Every row comes from one small tree of marks. Brackets hold a mark, then the marks that hang from it, in alphabetical order. Every link used is in the known rows. Which tree was each row made from?
Known rows:
{pezo {vosu {zede mene {nason fogo}}}}: [ 29 -10   7   8 -23  10  16 -15   1  13  -9  12 -15   7 -21 -35  14 -17
  -8 -20  10 -29  18 -18 -14 -12  -9  12 -15  -4  17 -27  -5  11]
{sakodi pafom vugon}: [ -8 -14   3  -4 -19  19  36  50  12   5 -23  -8 -19  21   3   7   7  -7
  -1 -10  16  45  13  26  -3  -1   4  -1  -2  -2  17 -23 -18   5]
{zede mene vosu}: [ 11  -5   5 -17 -12  17   7   0   4   8 -17   6 -19   8  -6   9   8 -26
   5 -14  21   3  15  -6  -3  -6  -4   9 -22   4   8 -20  -1   8]
{lebun napegi}: [  6 -12   5  -7 -21  17  25  30   0   3 -10 -12 -22   7   9 -11  16  -7
  23 -12  27  43  13   0  -7   1  -3 -11 -18   1  10 -21 -12   7]
{vosu pezo {zede nason zugel}}: [ 10   0   5  -3 -19  11  18   1  -4   7 -31   2 -10 -12 -20  -4   8 -22
  -5 -16  11  -2   9   7 -16  -3 -17  13 -14   1  -5 -21 -21   2]
{zede {nason fogo} {zugel gugak}}: [ 15  -5   3  10 -25  11  32 -12 -16   1   6   1 -16  18 -14 -13  18 -21
   8 -15  16  -6   9 -30  -9   2 -15   5   0   5   3 -15  -7  19]
{nason {fogo semevo}}: [ -1  -9   3   1 -25  16  20 -10  -4   8 -11  11 -21  18  10 -18  14 -17
  16 -12  27  27   9  -7 -17  -9  -4  -5 -12   2  13 -13  -1  25]
{vosu pezo {zede mene {zugel gugak}}}: [ 13   7   4  -2 -25  13  27 -17 -15   3 -13   3  -8   6 -23   2  13 -32
  16 -18  17   4  17  -7 -12   0 -25  21 -27   5   7 -21  -6   7]
{zede mene nason}: [ 14 -13   7  -5 -13  13  11  -2   4   8 -24  -1 -21   3  -4  13  11 -14
  -5 -19  10  -3  14  -9 -10   3 -11  14 -13   1   6 -22  -3  10]
{gugak zugel}: [ -3  -5   4  -9 -30  17  14  12   2   4 -11  -5 -27  22  14 -34   4 -21
   4 -13  24  25   9   5 -13  -3 -13  -1 -12   1  17 -23   6   9]
{pafom sakodi}: [  4 -14   1   0 -16  15  18   3   5  -3 -28  -4 -19   9   2 -16  12 -19
   1 -16  25  22  10  -2 -12   3  -6 -12  -8   1  12 -19  -9  -2]
{zugel gugak {zede nason vosu}}: [ 17  -7   4 -15 -28  16  27  28  -2   6  -9   0 -22   4 -16 -17  14 -26
 -12 -13  18  -1  20  -9  -5   2  -6   0  -8   8   4 -16  -2   8]
{mene {nogon napegi}}: [  1   0   0  -4 -20  21  13  18   4  12   2  -3 -27   4  12 -17  13  -8
  10 -14  28  10  14   2 -13   6  -7  -7 -10   5  -2 -19   9   8]
{zugel {zede mene nason}}: [ 17 -15   7 -11 -19  13   8  27  17   9 -17   3 -24  -2  -9   3  11 -12
 -20 -19   8  -9  20  -4 -14   6  -4  14 -12   2   9 -20  -5   8]
{vosu pezo {zede mene}}: [ 12   0   7  -6 -20  14  16   1   1  10 -31   4 -12   1  -9  -7   8 -22
  -1 -18  16  15  15   7 -15  -5 -17  17 -28   0  11 -25  -8   4]
{vugon {lebun napegi} sakodi}: [ 13 -23   5   8 -27  16  14  25  12  -3  -8 -18 -20  12   2   4  24  -8
  19 -11  24  41  14   7  -7   8  19 -12 -23   1   8 -20 -21   1]
{fogo {nason zede} semevo}: [ -6  -3   4  -5 -15  18  14  13  -8  -3 -17   7 -26   8  11   5  21 -20
   2 -11  23  20  21  14 -19  -5  11 -24 -23   0  19 -14   0  18]
{gugak {zugel {zede mene}}}: [  5  -7   7 -17 -33  16   3  28  18   6  -7   2 -30  15   4 -26   4 -22
 -13 -16  18   1  19   1 -16   1  -5  10 -20   2  21 -22   8   8]
{mene {nogon napegi} zede}: [ -2  -4  -3  -8 -18  23   8  23   5  13  -4  -3 -27  -5  12 -14  19  -6
   8 -16  26   5  19  14 -13  13   5  -8 -19   6  -3 -20  12   6]
{gugak {zugel {zede mene nason vosu}}}: [ 14  -8  11 -24 -25  14   0  18  17  11 -19   6 -31   3 -11 -14   2 -30
 -28 -15  12 -30  21  -5  -7  -4  -2  10 -18   4  10 -22  11   7]
{lebun {napegi nogon}}: [  6 -13  10  -3 -24  21  25  39   0   0  -4 -11 -23   6   4  -3  15 -15
  18 -13  31  34  13  -7  -5  10  -8 -15 -16   3   9 -25 -11  -1]
{vugon {lebun {napegi nogon}} {sakodi pafom}}: [  5 -28   8  11 -25  21  31  45  18  -8  -7 -19 -22  16  -6  36  17 -15
   9  -9  25  33  15  13   0  17  15 -18 -19   2  14 -24 -30  -7]
{pezo {vosu zede}}: [ 12  -5  -2  -2 -28  15  20  13  -1   7  -8   3 -14   7  -7 -44  11 -17
  12 -15  21  16  16   8 -16  -9 -12   0 -16  -2  19 -26 -13   1]
{zede mene nason vosu {zugel gugak}}: [ 17  -3   5 -10 -13  12  18 -24 -13   4  -9   4 -15   4 -26  28  13 -34
   9 -17  13 -26  17 -24   1   2 -15  15 -15   8  -3 -17   2  12]
{zede mene}: [  8  -9   5  -7 -16  16  11   4   4   6 -14   1 -20  13   2   5  10 -15
   8 -18  18  16  14  -4 -11   1 -10  12 -17   1  13 -21  -3  10]
{pezo {vosu {zede mene}}}: [ 18  -6   2  -4 -24  14  13  -1   2   9  -9   7 -14   7 -12 -25  10 -19
  10 -19  16   1  21   1 -15  -9 -12  12 -23  -2  21 -29  -7   3]
{fogo {nason {zede {zugel gugak}}} semevo}: [ -5   4   1  -1 -19  16  25  -4 -24  -9   1   5 -20  13  -3  15  25 -30
  20 -11  23  10  22  -2 -16   0   3 -20 -21   5  14 -10   3  21]
{nason fogo {zede vosu {zugel gugak}}}: [ 12   6   3  -5 -19  16  21   0 -15   0  19  11 -17  15 -15 -11  15 -35
   5 -11  25   0  16 -19  -3  -7   3  -5 -20   8   1  -8  -8  16]
{vosu pezo {zede nason}}: [ 12  -3   6  -2 -22  13  24   9  -2  10 -40  -1 -14  -7  -9 -19   9 -18
 -13 -16  12  12  11  11 -16  -4 -16   8 -15   0   1 -25 -15   3]
{pafom {sakodi {vugon {lebun {napegi nogon}}}}}: [ 10 -24  14  13 -24  20  19  42  11  -8 -17 -16 -19   6  -6   3  23 -15
   4 -13  29  35  17   2  -5  17  27 -21 -13   1   8 -29 -17 -12]
{mene nogon {zede {zugel gugak}}}: [-10  -1  -9  -5 -23  20  15   1 -17   2  -2   3 -16   7  -5 -14  27 -20
  33 -19  26   1  20  -4  -7  18 -12   2 -16   8   3 -18   5  14]
{zede zugel}: [  1  -3  -1  -7 -17  15  14  12   0   1  -4   1 -16  10  -3   1   9 -18
  18 -13  21  17   9  -1 -13   1 -10   6  -9   3   4 -16 -16   8]
{vosu pezo {zede zugel}}: [  4   5   2  -6 -23  14  19   7  -2   4 -21   3 -10  -2 -13 -12   7 -25
   8 -14  19  16   9  10 -18  -6 -17  10 -20   2   3 -20 -21   3]
{sakodi pafom {vugon {lebun napegi}}}: [  3 -20   8   2 -20  19  36  64  13   1 -15 -20 -20  13   3  18  16  -1
  12  -7  18  57  18  28  -1   5  28 -10 -17  -2  14 -26 -25   7]
{fogo nason}: [  0  -3   3  -1 -17  17  23  24  -3  -6 -15  -6 -22  20   6 -18  18 -16
   4 -10  22  23  13   1 -14  -4  -2 -13  -9  -1  22 -21  -4  12]
{vugon lebun {sakodi pafom}}: [  2 -22   0   9 -22  17  23  25  18  -4 -16 -11 -20  24  -1  23  12 -12
   0 -10  16  31  11  23  -9   7  14  -4 -13   0  16 -19 -29   2]
{mene nogon {zede {nason fogo}}}: [  0 -13  -2   3 -18  17   7   5  -1  12 -19   9 -22   1   1 -36  26  -7
  -2 -19  19 -17  15  -7 -10   9  -1   0  -9   2   1 -21   5  18]
{vosu zede}: [  3  -1   0 -10 -23  15  15  21   3   7 -14  -8 -17  12  -5 -23  10 -18
   3 -14  20  30  17   9 -16  -5  -9   4 -13   0  11 -25  -9   7]

Which tree is each row?
[ -2   1   0  -9  -8  16 -12   3   0   6   0  14 -20  -3  -7  13  18 -20
  10 -20  19 -18  21  -4 -10   8  -3  10 -25   4  -1 -16  -1  10] -> {nason {zede {mene nogon} zugel}}
[ 12 -23   9   9 -20  16  19  34  11  -5 -23 -17 -17   6  -1  -7  25  -6
   7 -11  25  43  17   9  -6   8  32 -18 -16  -1   9 -25 -17  -4] -> {pafom {sakodi {vugon {lebun napegi}}}}
[  5  -4  -1  -8 -31  18  14  19   0   6   1   7 -22  14  -7 -24  23 -17
  10 -20  23  -3  27 -15  -9  13 -14  11 -15   7  16 -20  14  14] -> {zugel gugak {zede {mene nogon}}}
[ -4   5  -4 -11 -16  14  -8  -7   4   8  -9   5 -14   2 -21  -4  16 -22
  17 -20  17 -20  23  -8 -12   3 -14  19 -18   2   4 -25   3  12] -> {vosu {zede {mene nogon} zugel}}
[ 21 -15   9  -3 -23  11  10  20  15  10  -7   9 -24   8 -12 -16  14 -12
 -25 -18  10 -17  17 -19 -15  -1   0  13  -9   1  13 -17  -5  16] -> {zugel {zede mene {nason fogo}}}
[  5  -8   4   0 -25  12  16 -14  -2  13 -22   5 -18   7  -9 -19  15 -19
  -4 -14  16   3  15  -6 -19 -10  -4  -1 -10  -1   5 -21   0  25] -> {vosu {zede {nason {fogo semevo}}}}
[ 12  -2   7 -18 -25  19  21  37   9   8 -24  12 -19  -5  -4 -24   6 -25
  -9  -9  24  17  11  12 -11  -6  -6   2 -21   5   8 -13 -18   0] -> {zugel {zede {vosu pezo}}}
[  8  -4  -1 -13 -17  16  22  -6 -14   3 -14   1 -16  -3 -20  12  18 -30
   9 -16  15 -13  17  -5   0   7  -5   2 -16   9  -7 -16  -2   9] -> {mene {zede nason vosu {zugel gugak}}}
[-10   0  -7 -19 -10  21  -4   6   0   6 -14  12 -17  -7 -10  -5  19 -25
  21 -15  26 -18  18   5  -3   6   0   2 -20   7  -4 -18  -1   8] -> {mene nogon {zede vosu zugel}}
[  8   6  10  -9 -11  20  21  24  -8  -2 -26  11 -20  -1   1 -10  15 -30
 -15  -8  23  11  14  13  -9 -12   7 -19 -30   1  12 -14 -12   4] -> {fogo {nason {zede {vosu pezo}}}}
[ 10  -7   1  -9 -11  14   9  -3   0   7 -13  11 -18  -3 -18   0  15 -25
  -4 -14  15 -26  12 -10  -5  -3   8   3 -14   4  -6 -14 -12  13] -> {mene {zede {nason fogo} vosu zugel}}
[  1   2   4 -12 -13  16   4 -12  -5   7   1  23 -20   2  -6  11  12 -34
   9  -9  25  -5  14  -4 -11 -14  12  -7 -25   5  -2  -5  -9  21] -> {nason {fogo semevo} {zede vosu zugel}}
[ 12  -6  10 -14 -33  14  11  24  14  10  -7   8 -30  13  -7 -51   4 -28
 -32 -10  18 -21  15 -12  -9 -11   2  -1  -8   3  11 -17   4  14] -> {gugak {zugel {zede {nason fogo} vosu}}}
[  8 -12   2 -17 -11  18  11  13   1  10 -32   2 -21  -8  -6   1  14 -20
  -8 -15  16  -4  15  10  -4   2   4  -1 -17   4  -3 -20  -5   6] -> {mene {zede nason vosu}}
[  1 -15   4   5 -19  19  28  53  15   2 -18 -10 -18  21   2  15  11  -8
  -2  -9  14  46  14  31  -8   4  22   3  -8  -1  15 -24 -23   9] -> {sakodi pafom {vugon lebun}}
[ -3  -1  -2  -6 -13  15  -4  -8   1   5  -6   9 -17   6  -8   6  17 -17
  23 -19  20 -16  16 -14  -9   8 -15  15 -15   4   5 -19   1  13] -> {zede {mene nogon} zugel}
[  8 -18   5  11 -20  16  11  23  12  -3 -27  -8 -16  13  -2  -9  19 -13
  -6 -13  21  34  14  13 -13   7  24  -5  -8   0  10 -24 -15  -3] -> {pafom {sakodi {vugon lebun}}}
[ 24 -11   4   0 -21  11  13  -7   2  12 -18   6 -15  -2 -19 -16  12 -18
  -4 -21   8 -18  20  -4 -13  -6 -13  13 -17  -3  13 -29  -5   3] -> {pezo {vosu {zede mene nason}}}
[  7   4   7 -13  -9  21  -1   0  -4  13 -27  23 -19 -12  -2  -2  14 -27
  -4 -17  24 -13  18   5  -4  -2  -5   6 -37   5   0 -16   1   5] -> {nason {zede {mene nogon} {vosu pezo}}}
[  6   2   0  -4 -21  16  22  10 -16  -2  11   0 -18  11  -4   4  17 -26
  12 -15  21  19  17  -2 -10   6  -6  -3 -18   7   3 -12 -10   9] -> {nason {zede {zugel gugak}}}
[  3 -20  13   6 -24  23  37  72  13  -3  -9 -18 -22  13  -2  27  17  -9
   7  -8  23  48  18  22   0  14  24 -11 -13   1  14 -30 -26  -1] -> {sakodi pafom {vugon {lebun {napegi nogon}}}}
[ 11   8   6  -9 -18  18  28   3 -20   2  -7  12 -13  -4 -11   7  11 -38
   8 -11  24   9  12   3  -4  -3  -8  -3 -30   9  -3  -9 -15   3] -> {nason {zede {vosu pezo} {zugel gugak}}}
[  2  -7   5  -1 -21  17  12   1  -4   8  -4  15 -25  11  12  -8  15 -19
   2 -12  24  24  14   2 -18  -8   7 -10 -22   2   9 -10  -4  23] -> {nason {fogo semevo} zede}
[ 13  -1   7  -8 -12  15  19  -5  -5   7 -31  11 -13 -14 -16  11   6 -29
  -2 -12  16 -11   4   0  -6  -5 -14   8 -16   5  -9 -14 -21   2] -> {zede nason {vosu pezo} zugel}
[  1  -7   0 -13 -23  17  -2  28  15   9  -7  10 -24   5  -3 -20  18 -12
   0 -19  21  -7  23  -4 -13   9  -7  12 -16   4  14 -20   5  11] -> {zugel {zede {mene nogon}}}
[  9   0  -1  -2 -25  11  25  -3 -14   3  -6  -9 -13   6 -25  -5  15 -26
   7 -17  12  -1  18 -10 -11   3 -18   8  -5   5   0 -23  -5  11] -> {vosu {zede nason {zugel gugak}}}
[ -2  -1   4 -25 -28  19 -10  18  15  10 -10  12 -30   8  -5 -35   8 -30
  -7 -15  25 -28  25  -5  -6  -1  -5   8 -22   5  14 -22  21  11] -> {gugak {zugel {zede {mene nogon} vosu}}}
[  6 -13   6   4 -22  14  19 -15  -4  11 -21  10 -22   9   5  -9  15 -15
   2 -14  19   6   9 -11 -17  -6  -6  -2  -8   1   6 -15   0  26] -> {zede {nason {fogo semevo}}}
[  9 -11   7   3 -14  10   7 -37  -2   9 -12  17 -19   4 -13  26  15 -22
   8 -17  13 -26  11 -24 -15  -4  -5  13 -13   2   2 -12  -1  26] -> {zede mene {nason {fogo semevo}} zugel}
[ 11 -13   5   2 -37  14  32   2  -6   8  -6   9 -24  14  -5 -24  21 -19
  -3 -14  19   4  18 -17 -16   1  -5  -2  -6   6  12 -11   4  27] -> {zugel gugak {zede {nason {fogo semevo}}}}
[ 11  -9   6 -12 -13  19  21   7  -4  12 -47  10 -18 -19  -4   0  12 -23
 -10 -14  17  -2  10  16  -6   1  -4   1 -25   4  -4 -18 -12   1] -> {mene {zede nason {vosu pezo}}}
[  6 -28   3   7 -23  17  30  36  18  -4 -14 -20 -21  16   0  26  18  -6
  14  -8  20  43  15  19  -2   8  20 -16 -22  -1  15 -20 -30   2] -> {vugon {lebun napegi} {sakodi pafom}}
[ 13   2  -4   2 -33  13  31  -4 -17   1  11   2  -8  12 -21 -35  15 -27
  29 -16  21   5  18  -7 -13  -4 -21   4 -14   3  14 -23 -11   4] -> {pezo {vosu {zede {zugel gugak}}}}
[ 25  -7  15   0 -13  14  19 -20  -2  13 -31  18 -17  -1 -12  -3   9 -26
 -16 -15  15 -21   7 -18  -5 -12  -9  15 -21   2   2 -16  -7  12] -> {zede mene {nason fogo} {vosu pezo}}
[ 18  -5  10  -4 -17  12  16  -6   1  12 -40   3 -14  -9 -15   0   9 -19
 -16 -19   9  -4  14   3 -14  -3 -18  18 -22   0   3 -26  -8   5] -> {vosu pezo {zede mene nason}}
[  7  -2   3  -5 -16  19   4   4   7  14   1   0 -27   3   5   3  12 -10
   8 -18  23  -7  19  -6 -12   7  -6   4 -18   5   0 -21  17   9] -> {zede {mene {nogon napegi}}}
[  3  -1   2 -16 -13  19  15   6  -3   5 -28  13 -13 -13  -8   7  10 -29
  12 -12  22   3   8  16  -7  -2  -3   5 -30   6  -3 -14 -19   1] -> {mene {zede {vosu pezo} zugel}}
[  9   6   7 -14 -10  18  12  12  -6   4 -17  16 -16 -12  -8  11   6 -32
   0 -11  21   5   9  13  -8  -8  -1  -1 -31   6  -6 -10 -23   0] -> {nason {zede {vosu pezo} zugel}}
[  7  -6   3   5 -12  11  -2 -22   0   9  -5  15 -18   5 -17  -5  20 -17
   5 -20  14 -43  14 -32  -9   4 -11  18  -6   3   1 -18   2  21] -> {zede {mene nogon} {nason fogo} zugel}
[  0  -5  -5  -5 -23  17  26   5 -14  -1  -2  -3 -15   9  -6   1  20 -21
  25 -17  21  16  16   1  -9  12  -7   2 -17   7   5 -17  -6  10] -> {mene {zede {zugel gugak}}}
[ 18  -9   1   0 -25  13  21   8  -1  10 -18   2 -15  -1 -13 -36  12 -15
  -2 -17  13  -3  16   4 -16  -7 -12   2 -10  -2  11 -28 -12   2] -> {pezo {vosu {zede nason}}}
[  4   6  -3  -6 -28  13  24   4 -13   0   3  -8 -11  17 -18 -15  14 -27
  20 -15  20  18  18  -5 -11   1 -16   7 -11   5   7 -22  -6  11] -> {vosu {zede {zugel gugak}}}
[ 15  -1   7  -4 -14  10  12 -13  -1   9 -32   6 -10 -13 -26  16   8 -24
  -7 -20   6 -20  13  -2 -15  -2 -19  23 -21   1  -2 -23 -15   4] -> {vosu pezo {zede mene nason zugel}}
